What can hang from each mark:
T: E Q V
H: T
V: E H
E: H Q
X: E
Q: H T V

Every row comes from one small tree of marks. Brackets hold a mark, then the marks that hang from it, in alphabetical order. Every link used is in the known rows. Which tree was each row made from?
Known rows:
[H [T E V]]: -4.92 1.17 -1.50 -0.53 -4.33 -1.49 -0.56 2.23 -0.01 5.18 2.20 0.33 1.91 1.28 -2.06 -1.38 -0.51 6.07 2.29 0.15 1.19
[E [H T] Q]: 0.24 -0.21 0.71 0.02 5.69 -0.09 -1.09 3.97 1.11 1.11 -2.10 -2.76 3.42 -0.58 1.16 -0.48 -2.42 0.75 1.12 1.27 0.51
[Q H T]: 4.92 3.65 -0.36 1.96 -7.18 -1.07 -1.62 -3.43 1.46 -1.31 0.28 2.67 -1.89 1.54 -4.92 -2.99 2.83 -3.24 -1.91 -0.36 -5.47
[X [E [H T] [Q V]]]: 2.49 0.38 1.61 -2.92 7.30 0.00 -0.17 1.57 -0.81 0.90 -2.98 -1.47 2.69 -2.49 2.92 3.02 -3.61 4.71 0.79 -1.21 4.90
[V [E H [Q T]]]: -1.55 -2.28 2.59 2.09 2.03 4.50 -2.22 0.78 2.23 -2.86 -3.78 1.42 -1.70 -1.50 3.68 -2.15 -3.28 -7.04 0.81 2.66 -3.05
[E [H T]]: -0.34 0.59 -0.30 1.15 4.58 -0.11 -1.20 3.25 1.26 4.21 -1.61 0.30 -0.50 1.03 -3.05 -1.30 -0.88 1.82 -0.01 -0.80 -1.67
[V [E [Q T]] H]: -0.64 -6.08 -1.36 3.19 -2.32 1.50 -0.76 1.83 1.15 -3.35 1.80 -2.15 -1.23 1.59 2.98 -1.87 -1.54 -9.14 0.02 2.51 -1.82
[H [T E Q V]]: -6.92 1.85 0.62 -1.15 -6.76 -0.75 -0.26 0.43 0.51 0.39 2.04 0.34 4.14 0.01 0.83 1.59 3.49 8.79 3.97 1.89 -0.85
[X [E H [Q V]]]: 2.03 0.06 1.64 -4.11 8.67 0.45 0.60 -1.93 -1.10 -0.31 -4.18 0.42 -0.44 -3.09 4.37 2.00 -2.65 -1.06 0.52 -3.35 4.62
[T E Q V]: -7.44 1.42 0.55 -2.39 -5.57 0.13 0.81 -2.37 -0.83 0.02 0.99 2.41 0.36 -1.81 2.17 0.76 4.30 2.50 3.64 0.22 -0.71
[X E]: 0.19 -2.50 0.14 -3.14 4.24 -0.49 -1.53 -0.99 -0.93 -0.27 0.73 5.49 -5.89 3.66 -2.13 -1.65 2.45 -1.42 -1.92 -2.93 2.20
[V [E Q] H]: -1.78 -7.04 -2.29 1.80 3.47 1.02 2.77 2.58 -1.18 -2.02 2.08 -3.20 -2.47 0.96 2.60 -0.43 -1.28 -8.27 -2.77 1.14 1.97
[V [E Q]]: -1.91 -5.12 1.02 0.31 3.38 3.70 1.85 -0.78 -0.32 -2.02 -1.67 0.08 -2.92 0.61 -0.61 -1.88 -0.92 -4.66 -1.41 3.46 0.85
[Q [H [T E]] V]: 4.26 7.33 -0.73 1.73 -5.38 -1.37 3.28 -1.69 -1.41 3.96 3.09 -1.26 2.76 0.17 -4.96 4.10 -0.11 6.54 -1.25 1.79 -0.76
[Q T [V H]]: 2.69 -0.37 -3.36 3.06 -4.53 -1.63 -0.77 -2.22 0.00 2.43 2.39 -3.12 -1.77 -0.39 -2.98 -1.97 0.96 -4.79 1.57 -3.20 -2.94
[H [T Q V]]: -5.15 0.62 -0.25 0.34 -4.94 -0.59 -1.68 0.58 1.34 -0.59 -1.05 -0.78 3.03 -1.63 -1.31 -1.56 4.39 8.79 2.64 0.22 -0.31
[V [E H]]: -3.86 -2.66 0.79 0.83 6.28 4.66 1.00 1.54 0.31 2.47 -2.99 3.38 -6.32 -0.94 -0.73 -1.52 -1.73 -4.73 -2.60 -0.12 -1.56
[V E [H T]]: -2.19 -5.37 -2.78 3.81 0.92 0.73 1.61 5.62 0.05 1.90 4.00 -2.57 -2.70 4.37 -2.69 -0.53 -0.67 -1.19 -2.88 2.25 0.25
[E [Q H T V]]: 7.61 4.87 0.44 2.06 -6.85 -0.48 -0.30 -6.84 -0.37 -2.72 -1.77 -2.11 2.77 -3.45 -1.75 -0.69 0.14 -1.67 0.62 0.60 -2.26
[X [E Q]]: 0.50 -2.96 1.19 -3.90 5.32 -0.46 -0.90 -0.96 -1.23 -3.30 -0.34 2.58 -2.09 2.26 2.16 -0.74 0.53 -2.44 -0.69 -1.11 4.40
[H T]: 0.32 -0.77 -0.93 2.01 0.69 -1.08 -0.99 2.11 0.60 2.80 1.28 -0.08 -0.74 2.89 -6.47 -2.84 1.31 3.17 -0.36 0.74 -0.29
[H [T E]]: -1.91 0.91 0.08 0.64 -1.17 -0.98 0.32 2.39 -0.28 3.83 3.85 0.94 -0.62 4.41 -4.56 0.92 0.75 3.53 1.13 2.58 -0.85

Write each row's tree:
5.91 1.66 2.23 -1.71 -3.67 -1.45 -2.70 -2.96 0.80 -7.24 0.41 3.87 0.24 2.03 2.37 -0.43 1.00 -2.73 -1.73 0.25 0.40 => [X [E [Q H T]]]
-1.77 -1.03 -3.05 1.80 -1.32 -3.26 1.25 5.82 -0.75 4.13 7.81 -2.62 0.28 5.50 -1.72 3.00 0.24 0.20 0.60 0.37 -0.83 => [V [H [T E]]]
-5.07 -5.83 -4.12 0.60 -1.13 1.15 1.88 2.51 -0.16 1.87 1.43 -1.14 -4.45 -0.69 1.12 -4.16 -0.01 -4.27 -2.28 -2.67 1.59 => [T [V E H]]
-1.61 -0.97 2.16 -4.82 1.01 0.08 -5.24 1.12 2.37 -1.80 -3.34 2.78 0.97 -2.66 8.13 -2.92 -2.05 -2.36 2.84 -3.74 1.80 => [X [E H [Q [T V]]]]
-0.66 -0.34 -1.97 1.30 -1.50 -1.29 2.77 -3.91 -1.63 -0.31 1.66 -3.89 -0.36 -3.18 -1.00 2.97 4.73 -1.17 0.90 -2.17 -0.92 => [T [Q [V H]]]
-0.49 -0.93 1.27 -3.04 7.20 -0.79 -1.53 4.39 0.21 1.66 -0.84 3.28 -2.18 3.22 0.30 0.49 -0.89 3.20 -1.67 -1.85 1.74 => [X [E [H T]]]
3.68 -0.78 1.74 -2.65 -0.85 0.37 -2.22 -4.55 -0.18 -2.51 -2.11 1.05 0.26 -0.73 0.87 -0.69 -0.70 -1.28 1.97 -1.43 1.57 => [X [E [Q T V]]]
-4.93 2.86 0.32 -1.44 -4.26 -0.12 -2.95 0.45 1.59 4.55 -0.80 3.45 -0.24 -1.47 3.63 -1.58 -1.79 -2.14 4.41 -1.94 -3.95 => [Q [T [E H] V]]
-5.55 2.38 2.51 -1.87 1.85 0.89 1.12 -0.86 -0.67 -0.11 0.04 3.37 -1.18 -0.84 3.18 5.31 2.86 -1.46 2.15 1.26 -3.59 => [T [E H] Q]
2.57 0.20 0.33 2.74 -1.34 1.45 2.73 1.61 0.32 -3.90 0.16 -0.74 1.81 1.11 -1.06 0.36 -1.90 1.92 -4.24 5.65 0.94 => [V [E [Q [H T]]]]
-0.20 0.58 1.02 2.63 0.42 5.54 -0.64 -2.40 1.22 2.69 -5.33 1.15 -3.61 -4.17 -1.78 -1.49 -2.88 -3.50 0.32 -0.28 -3.93 => [Q T [V [E H]]]
-0.67 -3.13 -3.29 0.90 -5.72 -2.58 -2.50 1.56 1.36 -0.84 1.68 -4.30 2.79 -0.95 4.19 -4.89 -0.22 -5.46 3.69 -2.14 -0.37 => [E [Q [T [V H]]]]
1.42 1.15 -0.08 -0.70 5.67 0.94 1.28 -2.80 -1.25 2.17 -4.50 -3.51 1.19 -4.85 1.33 -0.15 -2.28 -2.39 1.33 -1.90 0.62 => [E H [Q V]]
-0.68 1.48 -1.99 2.12 -5.33 1.48 1.94 1.57 1.15 0.65 -0.65 0.74 0.33 -0.87 -3.23 -3.02 -0.76 6.23 -4.20 1.28 0.78 => [Q [H [T [V E]]]]
1.19 7.54 1.08 -0.17 -6.32 -0.40 4.23 -7.08 -2.27 -1.54 2.04 1.27 1.35 -2.99 -1.65 6.90 4.73 3.26 -0.25 1.58 -2.28 => [T E [Q H V]]
5.85 6.13 -1.73 2.83 -3.62 -1.29 1.71 -2.33 -1.10 2.62 -0.06 -2.73 1.72 -1.33 -7.80 0.22 1.16 6.31 -3.02 -0.20 -0.64 => [Q [H T] V]
5.35 2.75 -0.54 1.66 -1.70 -2.25 0.55 0.46 0.28 -2.69 1.36 -1.90 4.24 1.40 -2.37 -0.03 0.26 2.37 -1.97 2.80 0.51 => [E [Q [H T]]]
4.88 0.49 0.87 -2.91 1.76 -1.42 0.59 -2.30 -1.65 -5.87 0.70 2.99 -1.07 1.60 1.99 0.34 1.38 -1.41 -4.33 -0.79 3.43 => [X [E [Q H]]]
-2.56 1.49 1.42 0.92 2.30 0.08 -0.78 2.03 1.23 -0.58 -2.15 0.66 1.67 -0.38 -0.10 2.12 2.88 4.00 1.52 1.59 -2.56 => [E [H [T Q]]]
0.78 -1.77 1.53 -3.19 8.49 -0.94 -2.24 4.30 0.62 -1.54 -1.32 1.08 1.62 1.49 4.47 1.40 -2.52 2.00 -0.52 -0.22 4.05 => [X [E [H T] Q]]
-0.28 4.28 1.14 0.52 -2.01 1.16 -1.19 -2.65 0.19 4.96 -1.49 1.47 -0.73 -2.53 0.26 1.49 -2.06 -2.37 3.96 -0.69 -4.86 => [Q [T [E H]] V]
2.19 -0.81 -4.14 3.12 -0.63 -2.26 1.54 1.31 -1.00 4.64 3.12 -6.44 1.33 0.35 -4.83 0.40 0.39 2.39 -0.35 -2.45 0.37 => [Q [V [H T]]]
2.97 0.66 2.79 -2.72 3.76 1.03 -2.80 -2.47 0.13 -1.08 -4.51 1.76 0.89 -3.13 4.31 0.84 -2.72 -2.09 2.57 -2.01 0.93 => [X [E H [Q T V]]]
5.63 1.11 0.86 -1.68 0.90 -2.63 -0.66 1.26 -0.18 -4.97 1.93 1.02 3.01 3.24 1.08 1.50 -0.26 3.77 -3.52 1.64 3.84 => [X [E [Q [H T]]]]
2.11 -1.34 1.10 -3.49 4.46 0.00 0.09 -4.38 -2.14 -1.68 -1.92 0.12 -0.88 -1.67 0.26 0.42 -0.36 0.02 -0.06 -1.85 4.87 => [X [E [Q V]]]
-3.99 -3.95 -0.59 3.13 -1.54 0.95 1.88 3.97 0.26 -2.67 3.69 -2.15 0.24 1.83 -0.09 2.75 2.66 1.71 -2.13 3.63 -1.25 => [V E [H [T Q]]]
